Known rows, with every step that occurs:
a -> r -> h: [-27  -9 -20  23  -4  15 -23  25  13  30  50  20  -5  21  -9 -17  27 -11
   0 -23   8  43 -13  17  -7  26  27 -32  19  47 -53   0  48  36   5 -26
   4 -20  35   8  13 -11   3 -33  52]
k -> j: [  7 -17  -3  23  -2  54 -14 -16 -16  28  49 -33  20  12  19  -9  12  16
 -68  14 -14  42 -46   8   4  11 -41 -31  20  46 -22 -23 -11  23   1 -12
  12  -7  -6 -13  -5 -58  23  14  -4]
w -> g: [ 21 -32  37  20 -27  26  25  15  -4  11  19 -29   3 -16  27  -1  -6  -8
 -32   5 -19   9 -24  23  -9  -5 -45 -68  27  39   4   1 -25 -19   4  10
  50  23  12  28  14 -13 -18  14  26]
y -> r: [-15 -36  -3  16  -3   7  -9  16   0  28   3 -27   6  21  12 -30  18  -6
  -3  18   7  69 -26  -7   4   3 -37 -27  -7  36   0 -31  39  32  -9 -10
  -4 -10 -10  25  19 -23  -7  -4   3]
n -> f -> h -> r -> y: [  7   2 -16   2   0   1  -6  77  21 -10 -10  -1  -5 -50  18  -2  33  34
 -16 -25  -4  66 -25   7 -34 -26  36   5  -1  52  11  -6   7  75   1 -30
  24   4  31  -5   8   1  12 -55  45]
r -> h -> f: [-27 -10  -6 -23  14  -4 -17  -7   3  30  -3  -6  15   8 -12 -11   8  10
   4 -17 -12  66 -20  17 -14  27  15  15  -5  32 -41  17  31  56  30   0
  41   9   5  11 -19  -5  33  18   9]
d -> u: [ 32 -36  21  22  26  42  26 -15 -24  -5  25  -1  26  -1   0  -6   9 -40
 -32   4   4  48 -40  25   3   1  -7 -55  -5  39   0  -5  18 -13  24 -32
  16 -20   0  22  29 -15 -27 -18  23]
k -> f -> h -> r -> a: [-12  -8 -36  -7  -2  44  41  66  40  21 -15 -13 -13 -50 -26  -7  10  58
 -41 -59  42  66 -56 -17 -31  -9  -5  -5  23  40  -2 -27  22  34   5   6
 -30 -17  13 -16 -11  38  38 -33  47]
j -> k -> f -> h -> r -> a: [-52  -7 -24  12  -3  67  28  52  48  23 -38 -18 -31 -49 -15 -10  26  59
 -37 -51  49  78 -71 -30 -49 -24 -13  26  15  57 -18 -35  37  50   3   9
 -46 -33  37   6  -7  25 -11 -33  26]
n -> f: [ 19  12  18 -18   5 -11  -4  -3 -17  12  18 -37  35   2  37  11  28  16
 -14  15  -5  50 -23  16 -22 -21 -13   1 -20   3 -18  10  -4  20  29 -37
  44  10 -16 -11  13 -26  -3  -8  15]
h -> r -> a: [-12 -17  -9  50 -18   7  37  72  55  42   2 -23 -19 -24   5   1   8  16
  -7 -46  42  91 -62  -5 -21 -31  -6 -18  10  20  -5  15  26  29 -35   2
 -15  17  20  26  -6   0  -3 -44  31]
r -> h -> f -> g: [ -8 -23  19 -15  -5  10 -27  -5   9  41 -17 -20  19  25  -8  28   1   8
  -5 -12   0  55  -1  17 -11  13   3  -8  -7  15 -44 -12  17  27  34  26
  71  20   2  34  -9  43  37  26  23]
a -> r -> y: [ 39 -20 -20  52  11  32  -6  32  31  17  38   3 -33 -28  13  -9  35  -1
  37  -6 -31  41 -24  34   6  17  -6 -76  20  60  -5   3  25  46 -36 -54
  -9 -10  47  23  23 -29 -32 -47  61]
j -> k -> f: [-24   2  10   5  -3  61  -9 -22  11   0 -12 -36  10 -26  11  -5  16  30
 -26  12  -1  47 -45  -9 -18   3 -59   0   8  48 -41 -33  13  27  34 -18
  -6 -30  24   2  18 -18 -44  14  -7]
t -> f -> g -> w -> u -> d: [ 12 -22  54 -10  63  35  -2 -84   5 -20 -19 -33  56  30 -29  -9  22 -33
 -29  34  37   9 -25   9  -1 -22  13 -88  24  -9 -38 -74 -35 -61  38 -30
   5 -40 -60  31  67  27 -15   2  60]
d -> u -> w -> g -> f: [ -1 -15  27  21  32  81  55 -65  -1 -33  23 -21  30 -43   3 -24 -13 -25
 -41  28  14 -13 -38  24  42 -58 -21 -46  16  52  27 -21  -5 -78  36  27
  -6 -38  -4  14  25  -1 -31   3  91]
n -> f -> g -> w -> m: [ 17   5  32 -11 -33   4 -32 -43 -16   3 -42 -69  39  22  28  47  14   6
  16  -9  17   8 -11 -10 -39 -54 -20 -13 -16   7 -31  -6 -48 -51  25  10
  40 -16 -62  -1  19  17  -6  -1  15]
j -> k -> f -> g: [ -7  -9  38   8 -14  73 -25 -25  20  10 -28 -50  16  -2  15  32   8  27
 -34  14  16  35 -25  -9 -20  -8 -71 -23   5  32 -43 -59   1   3  36  18
  24 -21  18  27  24  29 -41  29   5]
t -> f: [-16  -1  11   4  23  44   8  -3  -3  -1  20 -24  16  -6 -10 -13  15 -10
 -10  -3 -13  70 -33  41 -22  -2 -24  -8   0   7 -30 -27 -22  27  20 -28
  -1  -6 -39   1  24  -2 -12  -8  20]
m -> w -> u: [ -2 -44  10  16   5 -13 -10 -41 -25 -18  31 -26  39 -13   7  -5  19 -21
 -11  14  -1  40 -42  -5  17  21  -1 -43   7  57  -2 -10 -10  -1  -8 -40
 -14  10   2  50  26 -37 -10 -14   7]
g -> f -> h -> r -> a: [-54  -7 -32  13  17  50  26  40  54  35  -3 -40 -15 -32 -20 -17  11  37
 -24 -49  31  72 -44 -11 -17 -24  15   6  28  42 -20 -13   9  40 -10  23
 -22 -26  22   4 -43  25  39 -47  55]
w -> g -> f -> n: [-31   3   6  24  -1  48  30 -26   5   4  38 -71  38 -12  -6 -32   4   3
 -33   4 -16 -13  -6  22  -4 -39 -30 -38  46  14  28  34 -50 -24   1  25
  24 -44  53   7 -12   3  24  43  27]
f -> n: [-27  -3  -1  53  -1  16   2   4 -26  25  20 -55  44   8  -7 -20  16 -14
 -39   8  12  28 -21  22 -22 -11 -16 -29  26   2  16  26 -24  28  -5 -19
  31 -41  35  16  -9  -8  11  -1 -21]
m -> w: [ -3  -9  11  32 -18  -2 -26 -31 -23   6   9 -37  37 -16  17  12   7 -26
  -7  23   1  58 -54   3  20  25 -28  -1   3  34  -2 -32 -12  32 -12 -21
   6  -1 -17  40   5 -28 -17 -38  -8]
k -> f -> h -> r: [-27  -2  -5 -20 -18  45  -7  42 -18 -17  -7 -21  -1 -44 -27   0  -6  48
 -49 -26  13  62 -36 -15 -23   7 -21   4  29  45  -2 -35  10  48  29  -9
  -5 -14  10 -31  -2  45  31 -26  22]
k -> f -> n: [-14  17 -14  12  -1  36  13 -14 -18   0  17 -56  52 -20 -30 -10  14  23
 -44  -1  11  20 -23   7 -11  -9 -37 -11  25   2  17  11 -26  16  19 -19
  -3 -57  37 -23   9  12  29  25 -11]
k -> f: [ 12   1   0 -15  -3  39   3 -19   2   0  14 -39  26 -24  -7   6   2  28
 -33   4  -3  37 -31   9  -4  19 -49 -22  13  27 -26 -19  -3  17  36 -20
   5 -19   1 -22  15  -3   3  21   8]
g -> w: [ -2  -8  18  41 -11   4 -35 -36  -9   4 -15 -53  36  15 -14   6   7  -8
  13  49   9  29 -35  -1 -19  -2 -26 -28  19  30 -26 -31 -12  15  -3  -7
  21 -27 -16  -7   9 -26 -25 -20  -6]
j -> k -> f -> g -> w -> u -> d: [   2  -20   53  -11   31   51  -22 -107   27  -19  -59  -47   48    9
  -10   -2   24   10  -38   47   50  -20  -34  -33   -3  -18  -23  -81
   29   35  -39  -77    3  -63   42  -21   -5  -59    2   31   63   13
  -45   29   34]
h -> r: [-25 -14  19  41 -42  11 -12  49   7   2   4 -30  -4 -16  13   7  -6   9
 -21 -15  11  86 -39  -9 -16 -18 -16 -15  13  30  -7   9  12  35  -9 -11
   8  21   6   8   1  12 -13 -35  15]

Rows:
[ 21 -57  37  28  -3   7 -22 -44  -5 -14  -3 -54  36  33 -12  31  10  -5
  -4  42  19  -3   2  -8 -18 -23  -9 -97  23  44 -29 -36 -20 -42   0   8
  25  -8   7  31  35  15 -16  17  20]  f -> g -> w -> u
[-35 -12  -7  -8  32  58 -25 -23 -14  23   9 -47  21  -7 -17 -22   1  16
 -37  11 -16  27 -11   9  -5  20 -18 -23  38  46 -38 -33 -17  40  27   4
  28 -44   4  -4 -43   2  35  -7  28]  g -> f -> h
[-25   8   0  19  18   0   5 -14 -45  22  -7 -65  29  -3  -4 -22  17  16
   5  10 -10  59 -30  22 -25 -11 -16   0   6 -11  38  47 -10  36   5 -26
  15 -13  25   6 -28  14  33  12 -25]  h -> f -> n
[  0 -26  24 -33  50  -9 -35 -76  11  13 -16   2  19  38 -21 -21  39  -4
  30  11  32  11 -12  -4  14   7  54 -90  22  18 -36 -25  52 -45  27 -34
  -1 -25   2  23  41  40  26  -9  89]  a -> r -> h -> f -> g -> w -> u -> d
[-12 -28 -19  43 -12  28  -6  80  23   5 -16   6 -18 -47  -5  -6   8  10
 -26 -34  -5  58 -33   6 -22   8  22 -27  33  78  11 -22   7  89 -19 -15
  21 -10  47  26  -3   3   4 -58  38]  f -> h -> r -> y
[-20 -11   6  29 -35  20 -23 -42 -21   9 -32 -56  20   2  -7   3   1 -11
  20 -14   2  19 -35 -14 -21  -5 -25 -22  22  47 -34   5 -35 -15  -6  -6
  -1 -39 -39   4  -2 -24 -25 -16 -10]  g -> w -> m
[-54   6 -28   3  13  -6  -4  -2 -19  29   0 -33  43  15 -37 -29  21   6
 -12 -24   5  52 -13  22 -26   3  29  26   9   1   2  50   9  52  17  -3
  32 -28  49   7 -24   7  54  24 -10]  r -> h -> f -> n
[  44  -20   43  -31   33   28   -9  -95   14  -18  -32  -45   66   10
  -23    6   10    4  -45   36   41  -28  -22  -25   17    0  -18 -109
   33   12  -25  -65  -16  -72   42  -22   12  -48  -22    5   58   26
    3   28   49]  k -> f -> g -> w -> u -> d
[  14  -38   32   -7   45   11   13  -33   -6   14   11  -10   39   -5
   11  -46   13  -24  -68    6   14   10  -36    0   22   27   12 -110
   35   25  -15    1    7  -29   18  -65   27  -23    8   41   26  -32
   -7    6   31]  w -> u -> d
[  3 -18  -4  60 -22  15  -4  65  55  -3   0  -9 -15 -48   9   9  11   6
  -1 -23 -10  72 -39   5  -8 -12   5 -26  13  59   2   5   9  60 -34 -20
   8  10  47  24  17  -9 -25 -43  30]  h -> r -> y
[ 14 -26  25  -2  38 -10 -10 -68 -15  -1  10 -12  62 -15  15 -30  20 -44
 -53  16  22  25 -63 -14  51  36  10 -68  26  30   7 -23  -7 -21   5 -70
  -4 -19 -13  64  38 -36 -15 -24  27]  m -> w -> u -> d
[-48  15 -12  31  22  48  -4 -35  -4  14  23 -85  51   5 -20 -27  14   5
 -25  16  -1  26  -8  12  -3 -22 -11  -5  34   3   0  22 -33  21   9  -1
   4 -66  41   1 -27  -4  33  14  -1]  g -> f -> n
[-27 -24 -19  34  -5  22  31  84  25  48 -13 -16 -23 -28  -9  -5   9  28
 -41 -55  40  77 -56  -9 -38 -13  16 -17  22  40  -2  -6  21  49 -25   5
  -1  -7  14  27 -21  20  26 -60  38]  f -> h -> r -> a
[ 34 -33  62 -29  50  -6 -26 -99  -8   3 -49 -50  45  22  -4   2  14   1
   5  46  19  13 -25 -15   6  -6   1 -96  15   2 -10 -33   2 -46  29 -27
  29  -4 -34  35  28  33   0  15  38]  h -> f -> g -> w -> u -> d
[ 48 -15  59 -34  46 -22 -20 -79  -3  -8 -26 -46  73  35  22  10  33  -7
 -32  50  43 -12 -11 -14  -5 -35  17 -92   4  -9 -21 -38 -16 -68  39 -35
  43 -19 -35  13  56   4  -1   8  56]  n -> f -> g -> w -> u -> d
[ 18 -27  45  43 -21  19 -42 -38  -3  16 -31 -72  38  34  -2  43  -2  -9
   7  52  20  18 -11   1 -22 -19 -38 -63  16  17 -29 -59 -27  -5   6  27
  47 -20 -23  15  17  23 -18  -8   6]  f -> g -> w
[ 38  -2  42 -11  -6  -3 -16   7  -3  22   6 -52  37  21  47  44  19  12
 -23  20   6  38   0  17 -21 -29 -27 -34 -21 -14 -24 -13 -18  -7  32  -4
  75  24 -21  14  17  24   1   3  27]  n -> f -> g
[ 10 -31  34   8  42  -6 -13 -80  -8  -2 -11 -32  53  10 -14 -37  19 -22
 -31  38  29  -5 -36 -14  12   9  17 -95  41  29 -23 -24  -3 -35  11 -55
  10 -45 -15  17  39 -41 -21 -11  29]  g -> w -> u -> d
[-11  -7  26   2 -11  30  -2 -64   9 -16  25 -49  29 -35  22   2  -5 -11
   1  24 -27  14 -41   5  41  -5 -44  -7  18  49   3 -23 -42 -20   0  19
   4  -1  -5  32  -1 -20  -2   4  44]  m -> w -> g -> f
[-35 -39  -4 -29   5  -3 -30  13  21  45 -29 -14   2  42  -3  -1  17   6
  17  -6  16  77   0  -7  -5   2  -5   1 -27  24 -18 -40  58  35  17  40
  32  18  -2  37   6  39  41  29  27]  y -> r -> h -> f -> g
[-24 -50  15 -49  56 -17 -29 -74  22  19 -55  -8  39  58 -30 -37  29 -12
  10  25  52  23 -11 -30  14  -4  40 -58  -4  26 -18 -52  64 -29  26   1
   4 -30 -20  44  48  24  34  28  53]  y -> r -> h -> f -> g -> w -> u -> d
[-58  18   5  57   8  51  35 -44   3  -3  10 -81  47 -37 -10 -42 -11   5
 -52  35  18 -33 -18  15  11 -74 -34 -16  49  15  40  18 -51 -37   6  38
   9 -60  31   8  -6   7  12  18  47]  u -> w -> g -> f -> n
[-29 -14   8 -18 -30  12 -39 -57  -5  24 -63 -34  23  25 -27  28  -4   3
  37 -44  10  25  -7  -8 -28  -8   9   6   2  36 -53  -4 -16 -14  22  49
  33  -9 -33  13 -17  38  28  18  14]  r -> h -> f -> g -> w -> m
[-11 -50  12 -21  21 -13 -27 -50   5  -6 -19 -23  35  43 -42  18  14  12
  21  18  15  17  10  -3 -22  -8  33 -41   2  42 -52 -16  13 -15  30  22
  32   7  12  14  21  30  31  41  31]  r -> h -> f -> g -> w -> u
[-58  -7 -13  40   2  54  63  38  56  15 -17 -35 -18 -65 -15 -30 -13  38
 -44 -24  49  18 -56 -11   2 -74  -6  -9  47  54  23 -20  -5 -17 -11  61
 -20 -20   8  16 -23  37  20 -41  99]  u -> w -> g -> f -> h -> r -> a
[-43 -10 -28  12  29  56  46  83  28  21  -5  -4 -24 -36 -35 -23  24  21
 -27 -67  34 104 -61  18 -47 -26  19  15  12  18  -6 -28   4  48  -3  -4
 -34  -2 -22  11  -5  40  20 -57  54]  t -> f -> h -> r -> a
[-36 -29   1 -18   2 -17 -47 -30  20  27 -55 -32  19  64 -31   3  22  11
  54  29  33  59  -2 -19 -17 -12   2   8 -27  30 -25 -62  56  28  14  52
  14 -14 -29  15  17  28  26  18  19]  y -> r -> h -> f -> g -> w
[-50 -15  21  -5 -22  58  11  28   8 -10  12 -33 -19 -43   0 -15  -9  27
 -43 -20  -9  29 -15  -4 -10 -24 -18 -19  54  60   1 -13 -15   8  12  38
  20   0  26   2 -22  40  26 -12  63]  w -> g -> f -> h -> r
[-56 -33  -8 -26 -22   3 -39 -35   9  28 -71 -35   8  43 -24   1  13   5
  58 -36  23  48 -11 -29 -19 -15   1  18 -18  41 -27 -25  30   0  11  57
  -5 -24 -40  26   2  35  30  23  17]  y -> r -> h -> f -> g -> w -> m
[  0 -45  11  23  12   0  -8 -41 -14 -21  10 -43  31  11 -21  -8  22  -2
   6  41   7  10 -19  -4 -16  -7   2 -69  18  59 -28 -11 -14 -19   3 -23
  -5 -20   5   1  31 -33 -18   2   7]  g -> w -> u
[-36 -68  -4 -33  23 -26 -30 -30  15  -2 -32 -19  19  59 -40 -14  34  12
  48  24  26  41   8 -22 -15 -17  30 -28 -21  54 -25 -40  58  -7  17  34
 -14  -1  -1  25  37  30  37  42  32]  y -> r -> h -> f -> g -> w -> u
[ -7   3 -21 -12   6 -13  35  80  25  34 -11 -20  -6 -24  14  -3  36  45
 -31 -49  40  83 -48  -5 -50 -46  33  14  -8  13   5   3  19  42   1 -11
   6   8   3  -6 -13  21  35 -55  50]  n -> f -> h -> r -> a
[  2 -34  36 -39  49 -11 -28 -87  15  15 -45 -15  54  41 -29  -8  14 -10
 -15  18  41   3 -11 -12   6   8  48 -63  19  14 -43 -28  22 -33  44  -7
  42 -16  -5  35  30  24  33  27  48]  r -> h -> f -> g -> w -> u -> d
[-30  -7  -1  -9 -26  17 -47 -41   3  21 -31 -20 -17  30 -18  22  22   7
  81 -43   7  34  -7  -3 -22 -11  17 -17   3  38 -43   3  16 -20   7  14
  -7 -14 -18   6   0  58  18 -15  51]  a -> r -> h -> f -> g -> w -> m
[-13  -1  37  24 -20  60 -46 -66  23  -9 -54 -68  31  11 -10  42  13  28
   5  50  27  17 -31 -23 -33 -23 -62 -16   7  33 -47 -89  -7 -10  30  27
  -2 -50  -5   4  32  18 -47  15  -3]  j -> k -> f -> g -> w
